What can hang from each mark:
bibu: pefir
kogap: bitiru
nidi: pega
lopifig: pega
pefir: bibu bitiru nidi teniz
bevosob: bitiru
bitiru: bevosob kogap pefir pega
pega: bibu bitiru lopifig nidi
teniz: pefir

Every row comes from one small tree of marks. The marks that hang from a mark follow it in brackets, in alphabetical order. Every link used is in the known rows. Which tree was each row made from?
Known rows:
bibu{pefir{bitiru{kogap} nidi{pega} teniz}}: [ 3.443 -0.225  1.150 -4.986 -4.977  0.232  0.552  4.477 -3.412  6.136
 -0.525 -1.113  4.124 -0.435  1.247 -3.259 -1.039  2.541 -4.450 -1.313
 -0.682  4.106  1.938]
bevosob{bitiru{pega{bibu{pefir} lopifig}}}: [-2.450  2.599 -1.888  0.628  1.004 -2.910 -1.695 -2.939  3.391  1.768
  2.450  1.435 -1.358  2.130 -3.153 -0.727  0.510 -0.583 -2.880 -1.635
 -0.275 -1.559  0.779]
pefir{bitiru{bevosob}}: [-4.149 -1.925 -0.724  3.687 -2.614  1.657 -1.265 -2.332 -3.458 -2.574
 -3.744  0.420 -1.187  2.421 -2.072  0.372  1.090  1.512  3.350  2.634
 -1.946  0.391 -0.637]
bibu{pefir{bitiru{kogap pega{lopifig}} nidi teniz}}: [ 1.568  0.656  2.878 -2.682 -3.761 -1.503  1.193  1.508 -0.489  5.107
  0.818 -1.168  1.702  1.051 -3.140 -2.016 -0.666  1.985 -5.244 -2.058
  0.538  6.664  1.079]
nidi{pega{bitiru{bevosob kogap pefir} lopifig}}: [ 0.667 -2.363 -1.566 -1.559  1.776 -0.568  3.075 -1.022 -0.336 -4.668
  2.102  0.769 -3.059 -0.694  3.951 -1.235  0.387  2.514  1.005 -0.080
 -0.950  4.725  2.460]
bitiru{bevosob kogap pefir pega{bibu lopifig nidi}}: [ 0.224  0.876  0.670  3.658  3.708 -2.746  1.870 -1.286  3.886 -1.798
  2.606 -0.315 -1.045  1.062 -0.669  1.531 -0.820 -0.227  3.502 -0.486
  1.271  2.146 -0.374]
bitiru{pefir{nidi{pega}}}: [ 4.761  1.543 -1.837  2.641 -0.808  0.045  0.456  2.981 -1.625  2.610
  0.327 -1.910  1.555  0.130  1.060 -0.130 -0.743 -2.402 -1.545  0.926
 -2.808 -2.352  2.861]
teniz{pefir}: [ 1.298  0.058 -1.446  1.295 -0.742  1.635 -0.584  0.668  4.563  1.417
 -2.146 -3.731 -1.144  0.792 -0.180 -0.395  1.084 -0.866  3.294  0.379
 -4.516 -4.075 -0.799]
kogap{bitiru{pefir{bibu teniz} pega}}: [ 3.614 -1.501  2.120  2.701  1.244  1.409 -1.035  5.117 -0.989 -3.961
  0.411 -2.017 -2.099 -2.862 -0.648  0.130  1.198 -3.730 -1.501  2.036
  2.698 -3.286 -2.134]
bitiru{bevosob kogap pefir{teniz} pega{lopifig nidi}}: [ 5.141 -1.709  1.979  2.923  0.687 -0.271  0.932  0.942  1.973 -0.278
  0.788 -1.879  0.616 -2.213  1.676  0.252  0.075  0.871  3.125 -0.204
  2.854  4.822  0.267]
nidi{pega{bibu lopifig}}: [-3.511  3.234 -3.113  2.445  1.885 -1.229  1.195 -3.737  1.956  0.691
  0.458  1.363 -1.053  1.622 -0.584  1.348 -1.288 -1.793 -0.061 -1.501
 -0.851 -4.851  1.393]
bitiru{bevosob pefir pega}: [ 3.474 -1.558  0.369  7.680  0.270  2.204 -0.165  2.181 -1.237 -2.366
  2.528 -2.885 -1.773  0.715 -1.404  0.133  2.151 -1.279  4.171  4.032
 -0.715 -1.857 -0.355]
kogap{bitiru{bevosob pefir{teniz} pega}}: [ 2.927 -3.558  2.055  6.476 -0.548  1.977 -2.468  4.266 -5.037 -2.890
 -0.034 -1.361 -0.720 -1.240  0.128 -0.345  2.284 -1.120  0.311  2.766
  2.756 -0.059 -1.663]
bevosob{bitiru{kogap pefir}}: [ 5.084 -2.723 -2.503 -1.148 -2.037 -1.047 -0.539  1.373  2.450  0.394
 -2.361 -1.581 -4.126 -2.958  5.085 -2.345  1.390  2.171  3.149  1.221
 -4.941  1.376  1.004]
kogap{bitiru{pefir{bibu nidi}}}: [-0.876  0.149  0.841  1.281  0.903 -1.155 -1.198  2.400  0.105 -3.436
 -3.910 -0.245 -0.580 -0.264 -2.562  1.200 -0.076 -2.943 -4.043  0.863
 -1.281 -2.406 -0.437]
nidi{pega{bibu{pefir{bitiru{kogap} teniz}} lopifig}}: [-2.704  1.183  0.292 -5.733 -2.210 -1.253  2.537 -0.170  0.739  2.759
  2.194  1.118  1.456 -0.530  1.307 -2.612 -1.558  1.450 -3.086 -4.141
  1.126  3.208 -0.079]
bevosob{bitiru{kogap pefir{nidi teniz} pega{bibu}}}: [ 6.832  1.379  2.394 -2.136 -0.482 -0.139 -0.729  4.513 -1.031  3.262
  3.164 -0.938  0.021 -1.729  2.325 -0.688 -0.204 -1.110  0.210  1.032
  0.410  2.255  0.604]
lopifig{pega{bibu{pefir} nidi}}: [-3.606  1.545 -2.246  3.087  0.237 -1.189 -1.050 -0.834  0.623  3.576
  0.458  1.363  5.983 -0.256 -2.097  0.651 -1.000 -2.041 -3.903 -2.870
  0.021 -6.928 -1.830]
pega{bitiru{pefir}}: [-0.641 -1.487 -2.275 -1.738 -0.646  1.489  0.216 -0.923 -1.457 -1.899
 -1.007 -0.461 -2.042 -0.743  2.426  0.167  0.854 -1.157  0.077  1.078
 -2.828 -2.148 -0.828]
pega{bibu bitiru{bevosob}}: [-7.496 -0.191 -0.362 -0.338  1.626  2.851 -0.959 -4.100 -2.998 -3.631
 -1.047  2.787 -0.612  2.573 -0.967  2.339  0.770  0.166  2.728  1.678
  0.481 -3.518 -1.727]
teniz{pefir{bitiru{kogap}}}: [ 1.261 -1.552 -0.745 -2.720 -2.500 -0.328  1.320  1.643  3.309  0.507
 -2.044 -3.446 -3.390  1.043  0.947 -2.149  0.381  2.088  3.594  0.204
 -5.803  2.309 -0.951]
pega{bibu{pefir} bitiru{bevosob kogap} lopifig nidi}: [-7.963 -0.021 -0.333 -5.389  2.293 -2.138  0.544 -5.572  3.169 -0.902
 -1.613  3.545  2.146  1.893 -0.479  0.703 -0.846  3.555 -1.271 -3.734
  1.629  2.678 -0.797]
nidi{pega{bitiru{kogap}}}: [ 2.252 -1.878 -3.486 -2.695 -0.012  0.359  1.329  0.023 -1.620  0.911
 -0.842 -0.113 -3.047 -0.358  4.302 -1.016  0.052  3.022  0.763  1.452
 -2.966 -1.637  2.105]

Write each row's tree:
[-6.874  0.931 -0.412 -4.280 -1.813 -2.857  2.299 -3.358  3.727  1.216
 -0.553  1.085 -1.363  1.745 -1.948 -1.543 -0.859  2.199 -1.928 -3.665
 -2.115  2.497 -1.407]
pega{bibu{pefir{bitiru{kogap}}} lopifig}
[-1.825 -3.659 -0.544 -1.131 -0.324  2.255  0.106 -1.891 -1.619 -2.361
 -3.144  0.559 -2.841  0.636  1.733  0.093  1.683  4.470  4.017  2.577
 -1.829  0.726 -0.096]
pega{bitiru{bevosob kogap}}
[ 1.116 -3.466  3.651 -5.677  0.872  4.849  1.749  2.428  0.018 -6.802
  0.404 -0.524 -1.153 -3.981  3.469 -0.429  1.538  0.911  3.927  2.112
  2.237  2.329 -2.022]
pega{bitiru{bevosob kogap pefir{bibu teniz}}}
[-1.070 -1.348 -0.076  6.442 -1.370  1.357 -1.058 -0.529 -4.551 -2.255
  0.070 -0.697 -2.232  3.412 -3.919  0.506  1.349  0.662  3.184  4.208
 -0.798  0.147 -0.081]
pefir{bitiru{bevosob pega}}
[-3.736  2.299 -3.046 -2.851  3.034 -1.381  2.427 -2.950 -0.372 -3.062
  3.761  2.281 -1.653  0.642  2.245  0.806 -1.378 -3.006 -2.314 -2.135
 -0.325 -1.610  0.865]
nidi{pega{bibu bitiru{pefir} lopifig}}
[-4.328 -1.891 -0.080  1.136  1.673  1.752  1.278 -1.240 -3.449 -3.580
  2.282  2.962 -0.478  0.055  0.354  0.823  0.741  1.769  1.422  1.150
 -0.016 -1.856 -1.542]
lopifig{pega{bibu bitiru{bevosob kogap}}}
[-5.939  0.642  0.984 -3.550  2.393  0.869 -0.290 -4.527 -1.200 -4.026
 -0.093  3.567  3.346 -0.686  1.871  2.757 -1.207 -2.111 -0.053 -2.847
  4.722  2.339 -1.885]
pega{bibu bitiru{bevosob pefir{teniz}} lopifig nidi}
[ 1.650  0.459 -3.361  4.257  0.359 -2.338 -2.088 -3.363  1.703  0.381
 -0.975  0.291 -4.508  0.971 -1.474  0.302  0.954  0.208  0.179  1.136
 -2.027 -0.521  2.790]
bevosob{bitiru{pega{lopifig}}}
[ 6.453 -0.693  1.049  1.794  1.810  0.870  2.856  4.514  4.791 -2.519
  2.732 -4.363 -4.801 -1.922 -0.113 -0.649  1.007 -1.058  3.741  3.296
 -1.871 -2.512 -0.689]
bitiru{kogap pefir{bibu} pega}
[-6.107  3.189 -2.767  1.604  1.902 -2.493 -0.568 -6.646  3.987  1.422
 -4.013  1.955  1.015  1.740 -1.643  3.371 -2.038 -1.669  0.316 -2.774
 -0.271 -4.094 -0.417]
pega{bibu lopifig nidi}
[-3.048 -1.144  3.062  3.681  0.005  1.697 -3.260  2.293 -3.867  0.012
  0.957  0.924  2.375  1.286 -3.328 -0.473  1.775 -0.196 -2.464  0.459
  4.690 -2.746 -3.005]
kogap{bitiru{bevosob pega{bibu{pefir{teniz}}}}}
[ 5.448  1.569  0.920 -1.040  2.272 -3.455  1.196  1.652  5.332 -2.465
  1.858 -1.041 -4.090 -0.915 -1.394 -0.356 -0.212 -0.584 -1.024  0.804
 -1.548  4.289  3.300]
bevosob{bitiru{kogap pefir{bibu nidi} pega{lopifig}}}
[-1.951  1.073 -0.148  1.156 -1.061  1.012 -1.532  0.576 -0.868  4.824
  0.647  1.206  8.219 -2.443 -0.391  0.409 -0.947 -2.519 -4.020 -3.459
  2.826 -5.881 -2.661]
lopifig{pega{bibu{pefir{teniz}} nidi}}
[ 1.739  3.780 -0.484 -2.699  0.499 -1.703 -0.830  0.116 -1.197  1.546
  2.086  2.294  2.562 -1.445  2.559  0.033 -1.763 -3.359 -3.677 -2.687
  1.501  2.207  3.039]
bevosob{bitiru{pefir{nidi{pega{bibu lopifig}} teniz}}}
[ 1.532 -1.535  0.320  6.032  0.920 -0.274  1.298 -1.694  2.521 -0.972
  0.038 -1.408 -4.270  1.542 -2.239  0.257  1.467  3.131  4.230  2.058
 -0.823  1.571  1.330]
bitiru{bevosob kogap pega{lopifig}}
[ 3.588 -0.621  0.604 -7.550 -2.427  1.515  0.368  3.416 -3.116  5.678
  0.056 -0.114  4.145 -1.117  3.091 -2.426 -0.436  2.808 -5.265 -1.294
  0.415  1.727  2.184]
bibu{pefir{nidi{pega{bitiru{kogap}}} teniz}}
[-3.144  2.269  2.399  0.220 -1.378  2.310 -1.044  0.784 -7.966  0.346
  0.703  2.332  4.719  2.498 -1.510  1.106 -1.489 -1.318 -0.356  0.838
  3.006  1.261  0.718]
pefir{bitiru{bevosob} nidi{pega{bibu}} teniz}
[ 6.409 -0.449  2.500 -5.540 -1.132  1.280 -0.529  4.296  2.333 -0.559
 -1.906 -1.094  0.058 -4.620  3.136 -1.109  0.196 -0.248  0.595  0.929
 -0.468  2.841  1.022]
bevosob{bitiru{kogap pefir{bibu nidi teniz}}}
[-0.996  1.770  0.861  0.109  1.060 -0.900 -0.172 -2.220  1.010 -1.991
 -1.274  0.337  0.397 -0.100 -3.544  2.271 -1.803 -2.550 -1.248 -0.605
  3.551  1.112 -0.247]
pefir{bibu bitiru{pega{lopifig nidi}} teniz}
[-0.368 -0.320  2.598  0.713 -0.235  0.531 -0.531  0.554 -3.460  0.349
  0.267  0.476  1.540  1.114 -0.379  1.198 -0.989  1.350  3.921  1.373
  3.418  2.710 -1.886]
pefir{bitiru{bevosob kogap pega{bibu nidi}} teniz}
[ 0.404  1.893  1.313 -1.806  0.702 -1.813  0.690 -0.725  4.771  5.462
  1.280 -0.520  2.935 -0.549 -0.699 -0.033 -1.292  0.559 -1.804 -3.664
  3.024 -0.012 -1.187]
bitiru{kogap pega{bibu{pefir{teniz}} lopifig nidi}}
[-2.391  2.873  2.593 -2.534 -2.428  2.535 -1.508  0.866 -0.431  6.256
 -1.177  0.052  6.293  0.492 -2.282  0.309 -0.440 -1.821 -3.444 -1.918
  1.403 -3.717 -1.694]
pega{bibu{pefir{nidi teniz}}}
[ 3.970  0.017 -4.132  4.093  0.326 -2.434 -4.203 -1.539 -0.292  2.718
 -3.131 -0.154 -1.030  0.721  0.142  0.976  0.098  0.173  1.081  2.125
 -1.561 -2.591  2.127]
bevosob{bitiru{pega{nidi}}}
